Known rows, with every step that occurs:
tilu > voza > nole > ludaz > vetod > lifof: [-2.20 -0.40 -2.45 -2.01  3.87  2.45 -0.16  2.61 -0.28  1.25  5.39 -2.78
  3.16 -1.59  1.27  5.35  3.46 -1.89 -1.71 -3.21  0.40  0.52]
lifof > tilu > voza > nole: [-5.18  3.03 -1.46  0.70  6.65 -2.00  2.68 -1.63  1.04  3.04  1.87  0.76
  0.71  0.88 -1.35  0.63  2.19  2.48 -0.52  0.77 -1.88  2.32]
bivaz > tilu: [-2.75  3.79 -2.19  1.64  2.82 -1.26  0.73 -2.96  3.30  0.74  4.03  1.22
  3.47  4.11  1.08  3.13 -5.19  2.42  1.71  1.26  3.61 -0.98]
lifof > tilu > voza > nole > ludaz: [-3.72  0.85 -0.75 -1.42  5.89 -1.51  3.78 -0.34 -1.46  1.10  1.17 -0.55
  0.28  0.69 -0.89  1.15  2.13 -0.36 -0.73 -2.72 -0.81 -0.68]
lifof > tilu > nole > ludaz: [-5.02  1.49 -0.07 -0.63  1.20 -1.76  4.20 -2.42 -1.27  1.68 -3.30 -1.71
 -0.54  0.08  0.81  1.61  0.62 -3.05 -0.16 -1.89  0.39 -3.60]
batol > tilu: [-3.89  4.22 -0.57  0.33  2.90 -2.02 -1.52 -3.52  3.75 -0.29  4.36  1.18
  2.06  5.00 -2.11  0.99 -3.01  2.09  1.35 -1.38  2.78 -0.87]
voza > nole > ludaz > lifof: [-1.26  2.39 -2.74  3.85  5.90 -1.37 -1.09  1.05 -2.20 -0.82  5.35 -1.09
  5.15  3.53  0.05  3.19  1.30  1.28  1.26  0.66  2.93 -2.62]
nole > ludaz > vetod: [-1.91 -0.92 -0.94 -3.08  0.84  0.76  1.53 -1.19  1.20 -1.01  1.72 -2.03
  2.81  1.91  1.40  4.80 -0.43 -4.13 -0.13 -1.03  6.72 -1.52]
bivaz > tilu > voza > nole: [-2.68  2.35 -4.11  2.28  5.41 -1.04  1.78 -1.12  2.71  2.85  4.37  0.74
  1.31  2.79  0.85  2.68 -0.22  4.59  1.18  1.20  0.00  1.22]
tilu > voza > nole > ludaz: [-3.26 -0.72 -2.45 -1.64  5.39 -0.39  1.40 -0.47  0.09  1.01  2.86 -2.25
  1.52  3.22  2.91  3.05  2.24  0.08 -0.45 -1.16  2.21 -0.26]
bivaz > tilu > voza > nole > ludaz: [-1.33 -0.22 -3.45 -0.19  4.68 -0.47  3.30 -0.01  0.80  1.03  2.99 -0.35
  0.92  2.53  1.31  2.69 -1.04  1.06  0.72 -1.19  1.04 -1.56]
batol > tilu > nole: [-5.08  2.61 -1.54  1.07  0.83 -2.11 -0.48 -3.94  2.94  1.47  0.72 -0.05
 -1.14  2.64 -0.20  1.28  0.22  1.59  1.06 -0.99  1.28 -1.88]
voza > nole: [-4.11  3.67 -2.49  3.64  4.30 -1.69 -0.86 -1.91  2.00  2.47  3.94 -1.46
  3.65  4.08 -1.46  2.30 -1.40  3.35  1.22  3.03  4.69  1.19]
batol > tilu > voza > nole > ludaz: [-1.94  0.32 -1.57 -1.70  5.25 -1.01  0.90 -0.81  0.80 -0.23  3.56  0.62
 -0.72  3.29 -0.53  0.43  2.22  0.51  0.23 -3.80  0.39 -0.85]
soli > lifof: [-3.46  1.32 -2.87  1.20  3.52  0.24 -1.25 -1.85  1.66 -0.01  6.23 -2.37
  5.65  5.40  1.42  3.02 -1.58  2.12 -1.07 -3.44  0.71  0.56]
bivaz > tilu > nole: [-4.20  2.90 -3.29  3.04  1.09 -1.30  1.91 -3.21  2.01  2.88  0.24 -0.35
  0.57  2.03  3.16  3.35 -2.69  2.17  1.29  1.63  1.70 -2.75]
ludaz > lifof > tilu > voza > nole: [-3.82  2.96 -3.00  2.72  8.04 -2.08  0.99  0.45 -1.06  1.84  4.50  2.42
  2.71  0.09 -0.98  1.40  4.24  2.70  0.08  1.45 -5.03  1.15]
soli > lifof > tilu > nole > ludaz: [-3.67 -0.03 -1.03  0.60  1.64 -0.71  3.42 -0.75 -1.99  0.32  0.13 -2.60
  0.83  1.26  0.38  1.66  0.89 -2.38 -1.71 -5.92 -3.02 -3.36]
tilu > voza > nole: [-5.02  1.60 -3.35  0.91  5.72 -0.63  1.16 -1.77  1.80  2.78  3.46 -1.37
  2.10  3.33  1.98  2.43  2.58  2.90 -0.53  1.13  1.18  2.44]
soli > nole: [-5.20  5.29 -1.51  1.99  4.22 -2.96  1.57 -2.17  1.75  2.76  1.78 -2.62
  2.95  3.13  0.15  1.58 -2.96  3.24 -2.03  3.25  2.15 -1.67]
tilu > nole > ludaz > lifof: [-3.55  1.23 -3.46  1.35  1.94 -0.68  1.03 -0.94 -2.71  0.08  1.48 -2.24
  2.67  1.96  5.59  4.19  2.75 -0.64  0.03 -0.44  1.01 -4.61]
vetod > tilu > voza > nole > ludaz > lifof: [-3.08  1.60 -2.95  1.38  6.24 -1.38  1.04  1.88 -3.86 -1.38  6.22 -0.73
  1.41  1.36  0.68  3.42  1.55  2.83  0.85 -0.54 -2.24 -0.93]
batol > tilu > nole > ludaz > voza: [-3.14  0.78 -0.75 -1.25  0.69  1.46  2.88 -2.63 -0.36 -1.30 -2.09  0.50
 -1.66  2.42  1.12  0.12  2.05 -0.62  1.19 -2.19  1.39 -4.66]
batol > tilu > nole > ludaz: [-3.14  0.27 -1.13 -0.96  0.18 -1.91  1.17 -2.81  1.22 -0.12 -0.68 -1.09
 -1.32  2.56  0.48  1.63  0.64 -1.52  0.99 -3.34  1.99 -4.43]

Rows:
[-2.07  2.86  0.06  0.20  4.34 -1.49  1.25  0.03 -2.63 -1.57  3.29  1.15
  4.48  1.61 -0.26  1.80 -0.27 -2.02  0.38 -1.75 -0.11 -3.52]	nole > ludaz > lifof > tilu
[-2.38 -0.03 -3.74  0.77  6.99 -0.05  0.60  1.30 -2.21 -0.29  4.88 -1.24
  3.81  2.40  3.83  4.31  4.70  1.15 -0.23 -0.51 -0.47 -1.34]	tilu > voza > nole > ludaz > lifof
[-2.18  0.99 -0.65 -1.36 -1.38  0.98 -0.89  0.21  0.62 -0.15  2.72 -1.42
 -0.12 -1.96 -0.80  4.04  0.81 -3.43  0.12 -5.06  0.25 -3.48]	batol > tilu > nole > ludaz > vetod > lifof
[-3.14  1.09 -1.30 -2.62  5.98 -0.51  2.55 -0.07 -2.63 -1.15  2.99  1.74
  2.80  0.74  3.38  2.83  2.99 -2.30 -0.83 -3.35 -3.92 -1.93]	nole > ludaz > lifof > tilu > voza
[-2.49  2.41  1.37 -2.05  1.62  1.08  0.55  0.78 -0.44  0.11  3.73 -0.68
  3.53 -2.67 -2.55  3.54 -1.94 -5.22 -0.55 -3.91  1.21 -1.46]	nole > ludaz > vetod > lifof > tilu
[-4.64  2.15 -2.33  2.08  1.83 -2.05  0.94 -0.11 -3.84 -0.98  2.62 -2.02
  0.13  0.61  2.76  3.78 -0.49  0.67  1.69  0.23 -1.15 -4.35]	vetod > tilu > nole > ludaz > lifof
[-3.65  4.47  0.37 -0.21  2.14  0.66 -0.17 -0.06  1.77  1.20  4.61  0.44
  4.09 -2.65 -3.58  3.56 -2.14 -2.34 -0.54 -0.69 -0.86  1.31]	ludaz > vetod > lifof > tilu
[-1.59  3.49 -1.04  3.37  6.52 -2.71  1.00  1.51 -2.83 -0.13  3.77  0.54
  3.88  1.34 -3.66  1.14  0.71  0.13  1.08 -0.09  0.04 -2.50]	voza > nole > ludaz > lifof > tilu
[-4.20  1.71 -1.15 -2.46  4.10 -0.94  0.33 -3.20  3.85 -0.09  3.73  2.24
  0.16  4.01  2.29  1.30  1.22  1.53  0.06 -2.16 -0.27  0.62]	batol > tilu > voza
[-2.57  1.87 -1.52  1.26  4.19 -1.52  0.34 -0.90 -0.02  0.63  2.76 -2.83
  3.07  3.54 -0.30  2.07 -1.12 -0.06  1.01  0.25  6.10 -1.67]	voza > nole > ludaz
[-4.96  3.42  0.23  0.15  2.41  2.99  3.82 -0.09 -3.18  1.13 -0.78 -0.57
  1.61 -3.06  0.80  1.88  0.93 -2.20 -0.33 -3.03 -3.69 -3.33]	vetod > lifof > tilu > nole > ludaz > voza
[-1.87 -0.76 -2.20 -0.18  6.55 -0.65  3.57  1.28 -2.06  0.31  3.89 -1.58
  2.07  1.61 -1.57  1.16  3.03  0.47 -2.20 -6.43 -4.86  0.03]	soli > lifof > tilu > voza > nole > ludaz
[-3.09  0.45 -0.04 -5.25  3.35  2.17  2.10  1.15 -0.74 -0.09  2.91 -0.40
  2.15 -3.39  0.94  4.49  1.42 -5.00 -2.45 -5.39 -3.13 -0.26]	nole > ludaz > vetod > lifof > tilu > voza
[-3.48  0.85 -1.00 -1.87  3.28  2.99  2.73 -1.96 -0.74 -1.65  0.37 -0.71
  3.30  3.63  2.42  1.81 -0.01 -1.50  1.29 -0.26  4.63 -2.26]	nole > ludaz > voza
[-2.15 -1.57 -0.66 -2.62 -1.62 -0.89  1.54 -1.72  1.02 -0.93 -0.91 -0.83
 -2.22  0.36 -0.88  2.60  1.68 -3.97  0.55 -2.86  3.29 -3.98]	batol > tilu > nole > ludaz > vetod
[-3.76  1.19 -3.24 -0.64  3.94  0.16  2.02 -2.80  2.74  1.65  3.57  1.47
  2.08  2.95  4.11  3.35 -1.89  2.38  0.76 -0.40 -0.40  0.13]	bivaz > tilu > voza
[-2.05 -0.65 -0.35 -2.74  4.05 -0.19  4.40  0.72 -0.34  0.61  0.41  0.13
 -0.38 -1.62 -2.83  2.32  4.06 -3.44 -1.02 -1.26  0.04  0.32]	lifof > tilu > voza > nole > ludaz > vetod
[-1.41  2.72  0.72  1.07  3.21  0.23  0.58  2.74 -0.80  1.01  3.91 -1.74
  3.37 -2.97 -6.25  2.56 -0.47 -2.97 -0.46 -2.08  0.79 -0.80]	voza > nole > ludaz > vetod > lifof > tilu
[-1.32 -1.09 -2.15 -0.80 -1.83 -0.10  4.16 -1.16  0.77  0.42 -0.73 -1.32
 -1.07 -0.49  1.14  4.99 -0.89 -3.12  0.87 -0.16  3.74 -4.60]	bivaz > tilu > nole > ludaz > vetod
[-5.17  2.07 -1.24  0.07  0.01 -2.02  1.99 -2.01 -2.06  0.58  0.22 -3.39
 -1.35  1.00  1.97  2.93 -3.10 -0.27  0.90 -0.56  2.37 -2.73]	vetod > tilu > nole > ludaz
[-5.31  1.80 -1.27 -0.06  0.33  1.22  4.91 -2.34 -2.84 -1.05 -0.97 -2.03
 -1.38  0.71  2.14  1.75 -0.86  0.30  1.79  0.69  0.98 -3.01]	vetod > tilu > nole > ludaz > voza
[-4.09  2.88 -1.40  0.46  4.59  0.45  0.88  1.31  0.96  3.27  4.83  0.45
  2.07 -3.84 -3.25  3.08  2.97 -0.07 -1.60 -1.32 -3.81  3.23]	ludaz > vetod > lifof > tilu > voza > nole
[-5.51  4.04 -2.07  3.68  3.46 -2.36  0.93 -1.60 -1.52  1.81  1.29  0.87
  1.87 -0.07  0.68  2.72  2.29  0.75  0.20  1.60 -3.31 -2.16]	ludaz > lifof > tilu > nole
[-2.08 -2.49 -2.79 -3.26  3.58  0.87  2.73  0.48  0.46  0.41  1.30 -1.97
  0.55  0.89  1.67  4.14  4.66 -2.79 -0.71 -0.53  2.94  0.14]	tilu > voza > nole > ludaz > vetod
[-3.83  2.86 -0.92 -1.32  6.83 -2.56  4.19  1.20 -2.99  0.18  1.07  0.49
  1.07 -0.80  1.66  1.69  3.08 -0.25 -2.96 -1.62 -6.24 -4.60]	soli > nole > ludaz > lifof > tilu > voza
[-2.77  3.70 -1.70  2.06  4.95 -2.79  1.18  0.59 -1.68 -0.36  2.89 -1.81
  4.44  2.61  1.23  3.43 -0.61  1.67 -1.58  1.04  0.34 -5.18]	soli > nole > ludaz > lifof
[-3.63 -0.17  0.00 -1.71 -0.92 -0.62  4.71 -1.52 -0.88  0.60 -3.48 -1.47
 -1.46 -2.24 -0.63  2.82  1.94 -5.34 -0.78 -0.83  2.02 -3.21]	lifof > tilu > nole > ludaz > vetod
[-4.22  0.83 -2.59 -0.31  3.87 -0.99  1.58 -0.15  0.90  0.92  4.44 -0.55
 -1.16 -0.36 -2.40  3.33  1.23  2.46  0.80  2.15  0.56  3.29]	ludaz > vetod > tilu > voza > nole
[-4.97  1.72 -0.40 -0.15  1.73  0.88  5.89 -2.09 -2.86  0.27 -4.49  0.06
 -0.85 -0.23  0.79  0.47  1.61 -2.48  0.11 -0.79 -0.74 -3.50]	lifof > tilu > nole > ludaz > voza
[-1.77  1.56 -0.43  0.65  1.56 -2.11  1.45  0.73 -1.06 -1.31  3.74 -1.99
  0.32  0.38 -5.39  3.15 -2.83 -0.77  2.15  1.34  5.03 -0.23]	voza > nole > ludaz > vetod > tilu
[-5.25  3.34 -0.37  1.18  0.31  0.33  1.02 -0.55  0.90  3.48  1.66 -1.22
  1.37 -4.34 -1.30  3.69  0.34 -2.31 -1.15 -0.37 -1.95 -0.25]	ludaz > vetod > lifof > tilu > nole
[-3.69  3.56 -2.13  3.64  4.74  1.01  1.27 -1.83  0.72  0.92  2.30 -0.02
  3.67  3.69 -0.91  0.56  1.09  4.10  1.72  4.08  3.62  1.13]	ludaz > voza > nole
[-5.30  3.53 -0.05  0.62  1.24 -0.34  1.08 -0.43 -1.87  2.31  0.94 -2.55
  1.80 -2.12  1.27  2.52 -0.69 -3.23 -1.04 -4.01 -2.42 -3.54]	vetod > lifof > tilu > nole > ludaz
